Each row comes from the steps of one path. Every step used is in the known rows, and no mark comes twice. Write the path behind each row, first mark first.
Known rows:
pupev, tifef, medegil:   50  270  140  -92  308  214 -175  138  298  195 -164  176   68 -154  169 -131  -76  -78  298 -158 -409   47  -78    4   26  121   38 -142   12 -159   62  217 -428 -424 -274  -24  141 -167 -248
tifef, rumes, peza, vuga: -127  130  105  196  196  113   59  282 -247  523 -296  278  -86 -200 -173 -190  188   84   97  -11 -246  306  146   53   31  -79  305  -67  120  -28  146  378  -40  184 -138  245  110 -229 -267
peza, rumes: -155  131  -22  -73  123  101  -92   73  109  354 -198  171  142  -71    0   77   25  -77  204   80 -365  127  164   70   70 -157   60  -41  102 -179   81  400  165   -4  -95  -62  161  -62  -76
rumes, peza:  -58  -89  -90  -30  115  275  -56  138  -83  111 -276  235  -11  -11    8 -129  124  -71  105   79 -142   14   24 -269   70   99   -1 -147   22  -36   56  241 -143   25 -177  148  -49   25 -183
medegil, vunin, mudi, vuga, peza: -379  226  165   82  173  382  118 -181  152  561  158  312  -45 -434 -393    7  -31 -207 -114  248 -131   85 -270  121  -91  193   28  158  -39  292  157 -146 -357  184 -305  167 -172  -80 -408
medegil, tifef: -133  152 -220   -8  199  211   65  -56 -145  377 -284   55   73 -143 -132 -195   88  -76   16  -77 -318    5    5  -84  -13  -27 -123  -57   -5  -10  181   61 -170  -66 -212   20    7  123   71
vunin, mudi: -273  337 -235 -191  139   87 -159   29  116  447  -19  300   93 -275  -52   43   35  -63   91  136 -206   10 -109 -109 -157  -17  147   45  -48   38  176  -10 -238 -165 -153   76   35 -130 -193
rumes, peza, vuga, mudi, vunin, medegil: -201  125  119  195   18   -1   70   13  -42  544 -351   58 -250 -585  -53  -80  100   73   81  -46 -242 -113 -139 -155  111   66  145 -258 -225  265 -251  152   54 -127 -345 -134  169  113 -264
pupev, medegil, vunin, mudi, vuga, peza: -361  356  109   87  170  562  266 -160   78  582  160  368 -177 -534 -423  -91  -11 -119 -115  245 -295   24 -336   98 -219  316    9  182 -103  164   32  -22 -515  -50 -188   13 -249 -344 -444
vunin, mudi, vuga, peza: -409  207  104 -133  221  321 -125   45  142  504  127  380  -13 -467 -330   37  -18 -226  -41  181    7  219 -212   26 -159  289  142  178  -65  235   71   36 -333  167 -154  247  -77 -231 -467
mudi, vuga, peza: -216  -68  215  -19  236  332    8   83   65  350   -1  192  -19 -225 -222  -96  -32 -235  -65  155  -32  219 -150   18   -6  188   18   65  -36  123   65  171 -168  228 -164  174 -101 -103 -375
pupev, peza, vuga, mudi: -492   53  -40  -43  167 -114  103  139  -81  514 -173  140 -118 -297 -302 -196   30  -19  116   35 -390   16 -156  142  285 -216   21 -117 -261   94 -312  127 -234   12  -17 -238    8 -110 -301
vunin, mudi, vuga, peza, rumes: -434  234  186  -17  276  320 -130   47  176  607   44  382  107 -501 -315  194  -37 -272   98  129 -163  313  -63  277  -52  249  178  227   28   87  -11  295  -28  266 -110  163   29 -262 -469
pupev, tifef, rumes, peza, vuga:  -31  217  252  148  274  232 -123  339    5  481 -227  275   -8 -257 -184 -189   60  -54  290  -64 -349  287  174   88   38   10  284 -197  127 -113  133  241 -222   61 -224  143   40 -165 -383
peza, vuga, mudi, vunin, medegil: -284  309  125   80   53 -178   82  -64   69  693 -225   14 -202 -601  -22  -28  -34  102   51  -53 -260 -142 -173   35  -21 -169  218 -224 -263  197 -158   67   94 -250 -349 -259  214  106 -189
rumes, peza, vuga: -231  -92   -4  130   54  101   36  177  -56  326 -323  215  -21 -123  -99 -269  136   -9   62   97 -242  160   18  -51  127   24   56 -123   46  -21  -17  305    1  179  -94   80   52   34 -278
nefuver, medegil, vunin:  -14  153  -40  102  188   58  248 -174  260  159  -75  -36  -81 -154   90  -62  183   36   76  -35 -404  -25 -188    0 -172  -54 -192  -57  -77    2  346  -81 -119 -107 -269 -137  181   74  -83
peza, vuga, mudi, vunin: -435  110  200   88   29 -170  236 -112  -25  517 -185    1 -217 -358  -13  -70    3   94  150  174 -187   -1 -120   42  124 -328   69  -74 -217   75  -69  -84   58 -150 -354  -98   71   75 -184
tifef, pupev, medegil:  292  401 -174 -247   29  233   63  154   16  435 -250  254 -207  -23   65 -288   72  -79   68  129 -487  125  -70   16 -188  -49    7  -43 -151 -248  148  103 -156 -271    7  -17 -147 -219 -312
pupev, medegil, vunin, mudi, vuga: -279  313  -39  146  199  276  220 -181   92  619   26  271 -178 -301 -291 -114   21 -112  -20  326 -317   32 -335   70 -281  164  -97  170   58   64  197 -103 -540  -82 -179  -91 -105 -148 -264
medegil, vunin: -102   76  -80   18   44  179  126  -91   82  321 -120   96  -49  -36  -38 -137   26  -26  -35  187 -317 -147  -60  -43   26 -220  -43  -97   18  -34  261  -21 -174 -109 -291    5  -21  153  -33
vunin, nefuver, medegil, tifef, pupev, peza:  395  364  -71  -87  474   36  412 -101   67  315 -237  129  -16 -239 -214 -134  423  154  -58 -302 -833  117 -122  -88 -244  165 -238  -64 -258  127  146 -156 -296  166  -96 -143  -72  -10 -259
pupev, tifef:  -24  217   -6 -200  231  234 -241   91  300  227  -66  127   90  -64   30  -93  -88 -186  271   42 -283  -27  -29  -72   44  -39  -19 -185    4 -123  159    8 -284 -219 -254  -77    1   53 -234
nefuver, medegil, tifef, rumes, peza:  169  310  -65  210  461  290  196   73 -280  257 -358  115 -131 -315  -55  -97  367   94  164 -444 -384  276   17 -138 -271  310  -12  -37   -1   24  350  169 -222   44 -203  139  193 -261  -42
rumes, peza, vuga, mudi, vunin, nefuver: -235   18  258  169   51 -112  465 -220  -62  319 -135  179  -69 -445 -113 -148  165  339  136  152 -316  -48    1 -230   75 -125   52 -168 -155  275 -210  -87  -58    0 -428  -35 -105   80 -250
nefuver, vunin, mudi: -402  361 -129 -268  131   99  -85 -214   58  464 -123   29  -95 -277    9  234  188 -269   -4  111 -296  -50 -145 -204 -227  -10  -55  118  -99  140  215 -115 -296 -123 -125  156  110 -118 -151
tifef, medegil, vunin, nefuver, vuga:   53  257  188  122  236  -39  379 -310  241  249  167  192   44 -249  -78 -294  199  232   24   20 -731  151 -254  140 -230 -154  178 -104  116  298   27   90 -379 -160 -396  111  123 -105  -95
tifef, rumes, peza, vuga, mudi, vunin: -268  175  311  255  131   33  255   37 -297  612 -291  151 -319 -426 -121 -104  149  170  216   28 -175  197   46   20   84 -169  295 -108 -102   99  -25   56  -39  -68 -367  164   66 -181 -230
tifef, medegil:  -48  181   41  -63  197  144    0   67   79  210 -228  187   32 -136  182 -116   29   59   54 -102 -321   74  -80  -22  -47   27   95  -33   37  -82   66  318 -246 -337 -200   90  169 -206 -139
mudi, vunin, medegil, tifef:   -9  335   50  117  276  258   94 -199  -84  549 -415  -53  -57 -447  -72   97  132    9 -155 -158 -422 -218  -86 -226 -204  135   12 -181 -155  101  124   71   -6 -157 -409  -95  118  250   56
peza, vuga, mudi: -402  126  -87  -36  -76 -230   69   68   13  496  -94  152  -67 -321  -92 -276  -43   67  217   73 -193   66  -74  135  177 -304   80  -51 -142   92  -60   60  -63 -136 -127 -117   93  -62 -206
vuga, mudi, vunin, nefuver: -137  211  112 -122  132 -126  394 -372   18  247   79   92  -39 -336   28   19    3  282  170  188 -297 -186  -78 -255  -77 -281   75 -136 -186  239  -37 -224 -174 -244 -509  -96  -93    2  -52

Write each row's path:
-232  154  473  -33  299  176  353 -312  241  299  213  178   66 -474 -233  126  170  103   32  225 -603  332   49  119 -150 -144  315 -133  -85  204 -165  232  217  108 -383   91   61 -100 -294 : mudi, vunin, nefuver, vuga, peza, rumes
 -24  175  121  133  143  198  224 -112  111  289 -201  152  -36 -133   49 -171   19   68   19  -42 -437  -59 -157   72   15  -35   -9  -33   71  -20  149  167 -287 -317 -297   50   99  -51  -53 : tifef, medegil, vunin
-183  312   53  -53  151 -157  -82 -201  125  526   -4  -18 -260 -532  -27  -47   64  -72  165   21 -358   21 -331    8 -176 -125  309 -252 -290  375 -120  -43  -41 -284 -398 -145  247   13 -101 : nefuver, vuga, mudi, vunin, medegil
-209  209  254   92  228 -386  557 -363  198  269   50  -24 -120 -552   77  -24  175  404  167  -25 -433   16 -145  -12 -174 -175   -9  -30 -272  263   29 -244   28 -155 -378 -283  222  -31 -174 : peza, vuga, mudi, vunin, nefuver, medegil
-295  343 -155  -22   59  139   59 -151  120  515   10  254    1 -260 -168   -7   50   -8  -20  218 -339 -119 -181  -17 -122 -152   49   34   -1   98  219 -174 -300 -169 -282   30  -49   19 -106 : medegil, vunin, mudi
  39  341  -57   19  116  236  565 -310   67  199   92  266   21 -217 -100 -250   90  316  -68  219 -672 -220  -17 -149 -220 -183  -63 -115   43  -10   98   23 -408 -284 -261 -186 -196 -146  -10 : pupev, medegil, vunin, nefuver
-426  264  259  144  182  388   76 -169  237  716   63  340   27 -476 -403  151  -33 -166   19  244 -237  188  -99  320  -31  160   66  165   31  158   49  131  -78  302 -232  113  -47 -107 -386 : medegil, vunin, mudi, vuga, peza, rumes
-308  294  313  139  269  414  145 -152  176  564   43  360  -84 -515 -253  -39   -5  -63  -69   28 -218  137 -389  215 -153  341  110  221   -8  277   24   37 -483  -55 -337  261  -38 -284 -436 : tifef, medegil, vunin, mudi, vuga, peza
 163  138  -63 -254  240  159  -72  245   46  449 -292  236 -129   84 -148  -83  153 -185  -76  109 -469  113 -123    5  102  -97  -51 -128 -203 -118   64   59 -186   66   20   38 -194  -18 -392 : tifef, pupev, peza
 106  262  133  -33  315  369 -189  273  -12  284 -171  241  -14 -158  -80 -107   39  -91  335  -99 -291  193  103 -119  -18   95  187 -223   91 -110  248  170 -356  -77 -309  176  -32 -185 -260 : pupev, tifef, rumes, peza
-258   -8  292   10  245  317  -26   94  122  443  -61  223   65 -273 -224  105  -57 -252   38   92 -149  343   46  276   83  162   45   67   45   -8  -50  451  116  323 -110   92   27 -150 -372 : mudi, vuga, peza, rumes
-391  -69  237  176   32   17  230  -62  -99  396 -363   92 -232 -336  -85 -133   76   85  190  137 -159   35  -89 -117  190  -96    0 -135 -200  106 -177  -45    3  -50 -329  -12   -7   96 -247 : rumes, peza, vuga, mudi, vunin
 -39  325   78   66  323 -105  625 -553  -26  196  -74  -73 -111 -568   22   -6  271  333  185 -245 -517 -107 -142 -277 -279   16 -199  -62 -305  305  147 -387 -202 -275 -496 -261   98   28   64 : vuga, mudi, vunin, nefuver, medegil, tifef
-139  242  -54   22   46 -274  406 -364  122  311  365  138    3 -359 -227 -303   88  188  202  162 -553    8 -251  106 -100 -425  156 -173  -80  432  -53 -248 -380 -142 -399 -102   -9   26  -48 : medegil, vunin, nefuver, vuga, mudi
-289  267  188  122  298  276  176 -190  287  454  174  191 -146 -539 -238   70  128 -143  -55   29 -193  202 -396  143 -266  369  -49  236 -165  301  255 -205 -346  163 -264   63   67 -147 -422 : nefuver, medegil, vunin, mudi, vuga, peza
-124  411  -87   56  161  109  162 -259 -157  577 -310  -43 -151 -595  -91  -12   10   79   34 -242 -330 -295 -186 -183  -90    8   18 -226 -303  278  -62  -84 -118 -352 -456 -162   87  134   92 : vuga, mudi, vunin, medegil, tifef
-189  394 -181  -26  199   54  116 -231  285  323   40  122  -73 -373   21   72  193   60   75    9 -393  -37 -272   -5 -287   78  -66   85 -102   70  362 -244 -263 -161 -240 -105  175  -60 -155 : nefuver, medegil, vunin, mudi
  71  450   99 -160  342  233 -203  201   73  408  -25  202   27 -163  -25  -26  -48  -91  333  -43 -343  141  110   78 -117 -136  248 -165  113 -174  349   85 -340 -205 -271   76   31 -210 -189 : pupev, tifef, rumes
 112  289  -50  -25  341  249   45  112  -93  670 -564  183   26  -20 -350  -56  197 -171   30 -158 -721  199   97  222  170  -35 -163  -74 -152 -156   -8  242   26  241   39  -68 -105   76 -219 : medegil, tifef, pupev, peza, rumes
 128  252  127  101  180   67  455 -298  171  181  -25  240  126 -191   40 -154  104  339  -23  -24 -611 -121 -109  -40 -105  -99   50  -67  118  130   72   78 -379 -248 -396   64    2  -79  -21 : tifef, medegil, vunin, nefuver
-309  183   -2  -41  305   40 -177   20  144  570    5  268   12 -247 -176   43  -30 -199  100  245  -33  157 -202   12 -230  132   57  232   87  141  244  -50 -323  158 -160   99   24  -89 -312 : vunin, mudi, vuga
 494  446 -138  -92  305  -85  351 -177  125  287 -183  105   68 -264   57 -200  330  210   21 -321 -673  160  -34 -101 -385   75 -147    6 -177  127  365 -218 -125   48 -211  -46   17   44 -135 : vunin, nefuver, medegil, tifef, pupev
 108  166  259  -14  396  -47  425 -356  270    2   36  -42  -34 -311  189  149  258  278   58   59 -462  -18 -104 -272 -355   -4  -55  -51 -111   75  274 -152    4  -97 -443 -150  124   -3 -111 : mudi, vunin, nefuver, medegil
-270   42   31  -64  321  189  -47  144   61  367 -253  161  103  -40 -215  133  117 -124   87   68 -537   92  101  121  143  -78  -42 -107  -34 -205 -127  445    3  103   19 -202   37 -112 -185 : pupev, peza, rumes
-286  189   46  157  234   87   29 -165  171  623   55  255  -73 -196 -287    3   14 -154  -24  310 -124   29 -283   98 -173   32  -34  183  103  211  309 -205 -413  149 -260   42  -38   97 -238 : medegil, vunin, mudi, vuga
 134  232  -62 -131  314 -139  257 -173  240   -8  105   77   87 -276  144  -12  241  252  104  -54 -473   47  -69 -188 -325   45  -27  -25  -76  125  224    3 -132  -47 -235 -144  195 -122 -114 : vunin, nefuver, medegil
-323  -30  -75  110  -63  -54   84  131  -90  380 -251  225 -113 -291 -119 -333   19   28  239    7 -149   97  -50  -26  256  -42   28 -125 -109  116 -217  155 -101   -2 -128   -5   37  -59 -281 : rumes, peza, vuga, mudi
 -67  325 -123 -182  137   78 -119 -119   84  420 -271 -135 -104 -305   97  178  184 -275 -129  -96 -376 -180 -100 -258 -225   76   -2 -130 -126  160  146  181  -90 -117 -134   21  221   14  -47 : nefuver, vunin, medegil
-316  154  221   46   63 -258  470 -309   36  434   -1  130  -32 -463  -51 -108   53  343   83  209 -340  -63  -62  -61    7 -387  116  -98 -193  260 -125 -175  -65 -126 -434 -126   -5   63 -155 : peza, vuga, mudi, vunin, nefuver
 251  573  -77  -41   80   18  112 -183 -126  765 -447   26 -239 -487  -30  -93   60   -3   18 -271 -456 -154 -194  -74 -125  -42   20 -177 -408  258   42 -259  -13 -294 -388  -89   -1  196  -77 : vuga, mudi, vunin, medegil, tifef, pupev
  59  292  191   85  237  296   21  -65  352  262 -146  136   24 -123   47 -186  -92  -32  198  -97 -500  -75 -150   75   51   10  -58 -161   43 -107  144   34 -474 -441 -438  -36   23    6 -159 : pupev, tifef, medegil, vunin
-114  329   19  -98  110  -22  -12 -135   20  472 -141    2 -193 -474   86   88  -42   14   84  -63 -255 -274 -207 -179  -52  -67  161 -218 -271  194  -55  -19  -45 -397 -397 -185  151   54  -51 : vuga, mudi, vunin, medegil
 -22  219 -177   53  340   94  127  -72   -1  207 -241  -58  -27 -273   20 -140  246  -31   97 -304 -410   75 -116 -112 -211  139 -243  -21 -145   16  316  -15 -114 -102 -177 -160  227   14   19 : nefuver, medegil, tifef
-325   92  119  -72  141 -100   74 -212   29  376   44  -28 -285 -314  -98 -106   45  -74  276  229 -259  156 -285   21  -60 -306  154 -132 -272  214  -53 -176 -132 -261 -408    3  145    6  -85 : nefuver, vuga, mudi, vunin
 -73  407 -204  -37  213  137   14 -222 -111  545 -442 -226  -76 -432  -66   94  263 -242 -169 -308 -467 -201  -51 -280 -254  150 -144 -111 -122  218  155  105 -160  -96 -161    7  189  124  103 : nefuver, vunin, medegil, tifef
 317  441 -230  -79  339  205  -65  179  -67  735 -501  148  -58 -272 -291 -125  194 -149 -195 -302 -687  -75 -134  -23  -71  171   -8 -196 -316   82   10  119 -199   71  -19  -90  -70   87 -237 : vunin, medegil, tifef, pupev, peza
 287  392 -135  -28  -34  272  298  -37   62  509 -256  219 -266    0  -45 -336   71  -49  -49  183 -610    8 -125   73 -124 -185  -96  -49 -121 -187  209  -96 -236 -290 -118  -33 -250  -60 -202 : tifef, pupev, medegil, vunin
 379  478  -16   -2  206  189   68  -90  -56  722 -541   57 -161 -345  -32  -50  177  -29 -171 -157 -501 -101 -104 -122 -204   47   27 -171 -267   82  214  -76   90 -113 -354   27  -13  318 -119 : mudi, vunin, medegil, tifef, pupev
 123  309 -136   12  371  -21  414 -279   56  120  -54   22  161 -367  -19 -106  292  268   41 -278 -582   29  -50 -222 -338  140 -161   -3  -95  137  276  -45 -213  -26 -261 -168  137    4   54 : vunin, nefuver, medegil, tifef
-127  303 -295  -18  186  391  260  -77 -234  370 -312   80  -65 -216 -151 -291   74    1   21  -76 -474  -19  -29 -112 -162  112 -172  -29  -89 -149   72  186 -315 -290 -103 -165  -65 -152   26 : pupev, medegil, tifef
